Known rows, with every step that occurs:
x -> w -> z: [ 11   4  -7  -7   7  -8 -15   5   5   4  -4   2  14  -1   0   2  -4   0
 -15 -10   7  -4  -1   5   2   3  -9  -2  -5]
z -> w -> y -> a -> t: [  5  -8   4  13  -2   6  10   3 -15  -3   3   0  -2  -1  -1   3  -1  12
  11  -1  -9   9   1 -10   2  -6   1   0 -12]
w -> x: [  7  -1  -8   3  -2  -2 -19   2   1  -9  -5 -15  13   7   0   0   3 -11
   9  -3   7  13  -5  10   3  -2   5   5  -6]
z -> q -> h -> x -> w -> y -> a: [ 12   7   4  -2  -4   0  17 -18  12  -1  -1  17  -5 -19  -4  -1  -4   0
  -2   5   1  -3  10   1  -3  -7   2   0  21]
g -> r -> t -> z -> q -> h: [-17   6   4   6  -4 -17  -4 -14   2  12   9   9  -4   5   1 -11  -7  -7
 -14  -4  16 -12   3  10  -6  -5   8  -3  12]
a -> t -> z -> w -> x -> h: [-18   3  -5  -5  -1  12   2   0 -11 -20  -5 -11  -7  16   2   2  -7   5
  14  -6   2   5   4   2   4   8  -5   1  -8]
w -> z: [ -2   0  -8   1   8  -8 -12   3   0   3  -2  -7   8   5   3   3  -3  -8
   4  -3   8   3  -4   1  -2  -1  -1   0  -2]
z -> w -> y -> a: [  1 -10   1   8  -3   0  14  -1  -3  -7   2  -8   7  -8   2  -1  -2  10
   7   0   0   3  -2  -5   4 -10   5   4  -9]
a -> t -> r: [ 18   1   0  10   0  -2 -30  19 -10  12  -7  -9  -2   8   0   7   6  -4
 -10  -1  -8   2   3  -8   1   2  -8  -4  -5]
t -> a: [ 14  -3  -2   5  -3  -4 -37  10   5  10  -1  -7   8   2  -1  -4   2  -5
  -5   2   9   9  -6  -8   5  -4   3  -4 -10]
x -> q: [  9   9  -3  -1   1   0  -5  19   4   0  -1  -1   8  -3  -4  -3  -6 -14
 -10  -3   4 -10 -13   2  -1   6  -7   3   1]
g -> r: [  8   4  -4   0  -2 -11 -25   5   1  12   1 -12  16  -3  -1  -4  -7  -7
  -5 -11   4   1 -10  12   0   4   4   5  -7]
h -> x: [ 16   6  -5  -5   1  -8 -13   4   0   3  -5   0  11 -11   1  -1   0 -10
   9  11   3   0  -7   0  -1   2  -1   3   6]
l -> t: [ 10 -10  -4  -1   4  -5 -26  -1  -3  12  -2  -8  16   8   4  -3  -1 -22
   3   1   7   9  -1   3  -1   5  -3  -1  -6]
a -> t: [  9   3  -1   5  -2  -1 -24   9 -13   9  -1  -2   2  11  -2   3   2  -6
  -1  -3  -4   7  -6  -2  -2   6  -1  -1  -9]
w -> z -> q -> h: [-13  12  -8   3   6  -6  -1 -25   1   3  -3   4  -6   7   4   4  -9 -17
   9   0   8  -4  10   7 -10  -7   0   0  17]
x -> w -> y -> a: [ 16  -5   6   0  -6  -1  -3  10   8   3   2  -5  14  -6  -5  -2   2  12
 -18  -7   1   1  -8   0   8  -4   2   2 -10]
g -> r -> t -> z -> q: [ -2   3   7   7  -3 -14  -5  -1   0  14  10   8   5   2   0 -15  -4   0
 -24  -7  16  -9  -4   2   0  -4  -4  -3   0]
z -> y: [  3   2  -2   1  -5  -4 -10  -4   8  -1  -4  -2   1   1   1  -2  11  -6
   2  -1  -2   7  -8   1   0   1  -1   2  -1]
z -> y -> a -> t: [ -4  -3  11  10  -4   7   2  -2  -8   2   0  -2 -10   6  -3   3  15  10
   8   1 -16   4  -6  -5   1   6   2  -1  -7]
h -> x -> q -> z -> y -> a: [  6   9   0 -11   0  10  32  -1  16 -11   1  10  -8 -20  -3   0   5  -1
   8  11 -13 -11  -4   1  -5  11   2   4   9]
w -> y -> a -> t: [  3 -10   8   9  -6   4  -4   9  -9   5   4  -6   2   9  -4   4   6   6
   5  -2  -7  14  -6  -9   1  -4   9   0 -11]
y -> a -> t -> z: [-20  -7  12   9  -3   7  -3  11 -17   7   5  -9  -2  15  -1  -1   2  15
  -2   2  -4  -3  -6  -5   4   5   2  -3  -6]
l -> t -> z -> q -> h: [-19  -4   1   0   3   1  -9 -26   0  13  -1   1  -5  14   7  -6  -5 -23
  -1   6  10   1  15   4  -7  -4   1  -5  16]
z -> y -> a -> t -> r: [  3  -8  10  12  -2   5  -3  11  -4   5  -5  -8 -15   5  -1   7  17  13
   1   2 -21   3   4 -12   5   2  -5  -4  -5]
y -> a -> t: [ -1  -1   7  12  -2   3  -8  11 -16   7   2  -9   2   8  -3   3   3   8
   3  -1  -8  -3 -10  -4   2   7   2  -1 -11]
y -> a -> t -> r: [  7  -5   8  15  -1   4 -12  20 -14  10  -3 -16  -5   6  -1   7   6   9
  -3   2 -12  -5  -1 -10   5   2  -2  -3  -6]
h -> x -> q -> z -> w -> y: [ 27   9 -14 -15   2   7  18  -1  10 -11   2  20   0 -26   0   0 -11 -13
   5   6  -1   4   6  -2  -8  -2   1   6   6]
g -> r -> t: [ 12   1  -2   1  -2 -21 -20  11   0  12   4  -4  15  -3  -2  -6  -1  -9
 -13  -9  11  -6 -13   8   1   1   4   1 -11]
q -> z -> w: [ 10  11 -15  -2   0   3  -9  -6  -3  -2   2   0  11  -6   5   0  -7  -8
  -3   0   0  -6  -1  10  -5   3   2   4  -9]
h -> x -> q -> z -> w -> y -> a: [ 15   6  -7 -10   1  10  37   3   7 -14   5  12   0 -26  -1   1 -11   0
  10   8  -7  -7   3  -3  -4  -3   5   6   6]

Rows:
[  4  19  -5   0  -1  -7  -3 -22   3   3  -6  12  -5 -10   2  -1  -7 -20
   9  12   2  -5   6   5 -10  -1   3   2  26] => z -> q -> h -> x
[ -8   7 -11  -6  -1   0  -3   0   8 -15  -6  -8   0   0  -3   3  -5 -22
  11  -4   5   0  -1  18  -4   0  10   7   9] => w -> x -> q -> h
[-14 -17   8   6  -3  -8  27   4  -6  -4  12   3   2  -1   3  -8   4  20
  -4   5  10  -4  -2 -10   8 -14   5  -2  -8] => r -> t -> z -> w -> y -> a
[-17  -4   2   2   6  -2  17  -9   5  -5   0  -7  -5   2   3   3   9   8
  15   1  -3   1  -2  -1   1  -1   1   0   0] => w -> z -> y -> a
[ -3  -2   7   0   8   4  10  -2  -2   0  -2   6 -10   5  -3   7   8  21
  -5  -9 -14  -1   5  -3   3   6  -7  -6  -7] => x -> w -> z -> y -> a -> t
[-17  -5   6   5   6   5  14  -6  -7  -2   0   1 -14  11   0   9  11  12
  16  -1 -13   6   2  -5   0   2   1  -4  -4] => w -> z -> y -> a -> t
[ 15  12  -5  -7   4  -1   5  15   5  -4  -3   6   5 -18  -3  -2  -5 -14
   6   6   2  -7  -8  -2  -3   7  -6   4  13] => h -> x -> q
[-12  -3   7   0  -5   4 -10  -1  -3   4  -1   6 -15  16   0  -1  14   8
  -3   0  -6  13   0  -5   0   3  -3  -4   0] => a -> t -> z -> y
[ -2   7 -10  -8  -5   2 -15   5   6 -15  -8 -23   9  10   0   2  -3 -13
  17  -5   9   3 -10   8   4   9   3   6  -8] => w -> x -> h
[ -9 -16   1  -2   4  -3 -22   1  -2  14   1  -7  11  15   6  -6   0 -13
  -6   3  10   9  -1   1   2   3  -5  -3  -1] => l -> t -> z
[  1  15   2  -8   0  -3   1 -18   7   2  -2  20  -7 -11   0  -6  -8  -3
 -19   7   6 -13  12   6  -4   0  -8  -3  28] => t -> z -> q -> h -> x -> w
[  9   6  -7  -3   2   5  -2  15   7 -15  -5 -10   6   0  -4  -1  -1 -15
  -1  -7   6   4  -6   8   1   2  -2   5   0] => w -> x -> q
[ 16   8  -8 -13  10 -10  -5   1   6   1  -5   9   9 -16  -1   3  -6  -2
  -4  -1   6  -2   2   3   0   3  -9   0   7] => h -> x -> w -> z
[-15 -16   5   7  -4   3  17   1  -2  -7   5  -8   4  -1   3  -6  -1  19
   4   3   4   3   2  -8   7 -13   2   3  -5] => t -> z -> w -> y -> a
[ -3   2   4   0  -6  12   0  -6  -2   3   3   1  -9   8  -2   6  12   8
   5   3 -17   0  -1   3  -4   9   9  -1 -11] => q -> z -> y -> a -> t
[-24 -12  14   2  -5 -12  14   1   6   6  11  -3  -1   2  -1 -10   9  19
  -7  -4   4  -9 -10   2   8  -2   7  -2  -6] => g -> r -> t -> z -> y -> a
[-19   6  12   7  -1   6  19 -18 -12   3   2  11 -20   2   0   0  -3   5
  10  15  -6  -9  11  -6  -6   0   3  -4  25] => y -> a -> t -> z -> q -> h -> x
[  0   6 -10 -20   8 -11   6 -22  18  -7 -11  19 -10 -15   1   7   2  -3
   8   5  -2   3  12   9  -6   1   1   0  19] => q -> h -> x -> w -> z -> y
[-9 -1 -6 -3  5 -6 -3 -9 10 -4 -4  1 -4  5  4  3  7 -4 11 -3  2 10 -1  1
 -2 -2  0  0  1] => w -> z -> y
[-13 -17  14   7  -5   8   1  11  -8   6   9  -4  -5  16  -1   0   5  17
   4   2  -3  10  -3 -13   4  -6   5  -2  -7] => w -> y -> a -> t -> z
[ 26 -11   7   7  -3   4 -13  21   0  12   0  -3  -3   0  -6   7   6  16
 -23  -8 -13   4   6 -11   8  -5  -8  -4 -11] => x -> w -> y -> a -> t -> r
[  8 -10  12  -7  -3   5   6  10  -3   2   4  12  -2  -6  -6  -1   3  22
  -8   2  -5   7   4 -11   6   0  -2  -4   2] => h -> x -> w -> y -> a -> t -> z
[ 15  12  -3   0   9  -3  -5  -8   3   5  -3  10   4  -2   0  -2  -5  -2
 -21 -13   8  -5   6   1  -3   0 -15  -4   6] => x -> w -> z -> q
[ 21  17  -5  -6  11  -6   3 -11   5   1  -5  20   2 -16   0  -1  -7  -5
  -9  -1   5  -3  11  -1  -3   0 -17  -4  19] => h -> x -> w -> z -> q
[-28 -10  12   4  -5   4  12  -2   7  -1   3  -9  -4   6   2  -6  12  18
   1   6  -1  -2  -7  -2   7   0   1   0   1] => t -> z -> y -> a
[-18   3  -7  -5   2  -6  23  -2   2 -22   1   8  -9  -2   2  -4  -6  -8
   3   0  13 -13   7  10   1  -7   4   1   8] => r -> t -> z -> w -> x -> q -> h
[-28   0   3  -1  -1  15  21   4 -14 -22  -1 -21  -9  14   1   2  -6  19
  16  -4  -3  -5   2   0   8  10  -1   1 -11] => y -> a -> t -> z -> w -> x -> h
[  3   9 -12 -17   9 -14  -8 -11   8  -2  -9  10   0 -15   1   7  -9  -7
   5   3   5  -6   8  11  -5   2   1   1  14] => q -> h -> x -> w -> z
[ -3  -9  -2  -1  -3   0   2  -2  -1  -3   4   0   3   2   5  -5  -4   7
  -5   1   8  11   5  -5   4 -13  -2   1  -4] => t -> z -> w -> y
[ -6  10  -7  -5   0  -3  -4   4   5   0  -3   0  -2  -3  -2   2  -9 -19
  -3  -1   4 -12  -6  11  -5   3   5   5   8] => x -> q -> h
[ 10   2  -1   0   1  18  25   7  -4  -6   9  10  -6  -5  -3   4  -7   3
   1  -3 -13  -3   4  -5  -6   1   5   2 -10] => x -> q -> z -> w -> y -> a -> t
[  7   2  -5  -3  -1  13  27   4   7  -9   7   3   1 -13  -1   0  -9   3
  -2  -1  -4  -8  -1   0  -3  -4   7   5  -6] => x -> q -> z -> w -> y -> a
[-13 -19   4  -4   1  -1 -10 -11   7   7  -2  -1  -3  14   7  -7  11  -9
   1   4   3  16   6  -1   2   2  -6  -4   2] => l -> t -> z -> y
[  9  -1  -1   4  -4  13   8  -4 -11  -2   7   3   1   1   0   5  -2   7
   6   0 -12   5   8  -4  -3  -4   9   1 -16] => q -> z -> w -> y -> a -> t
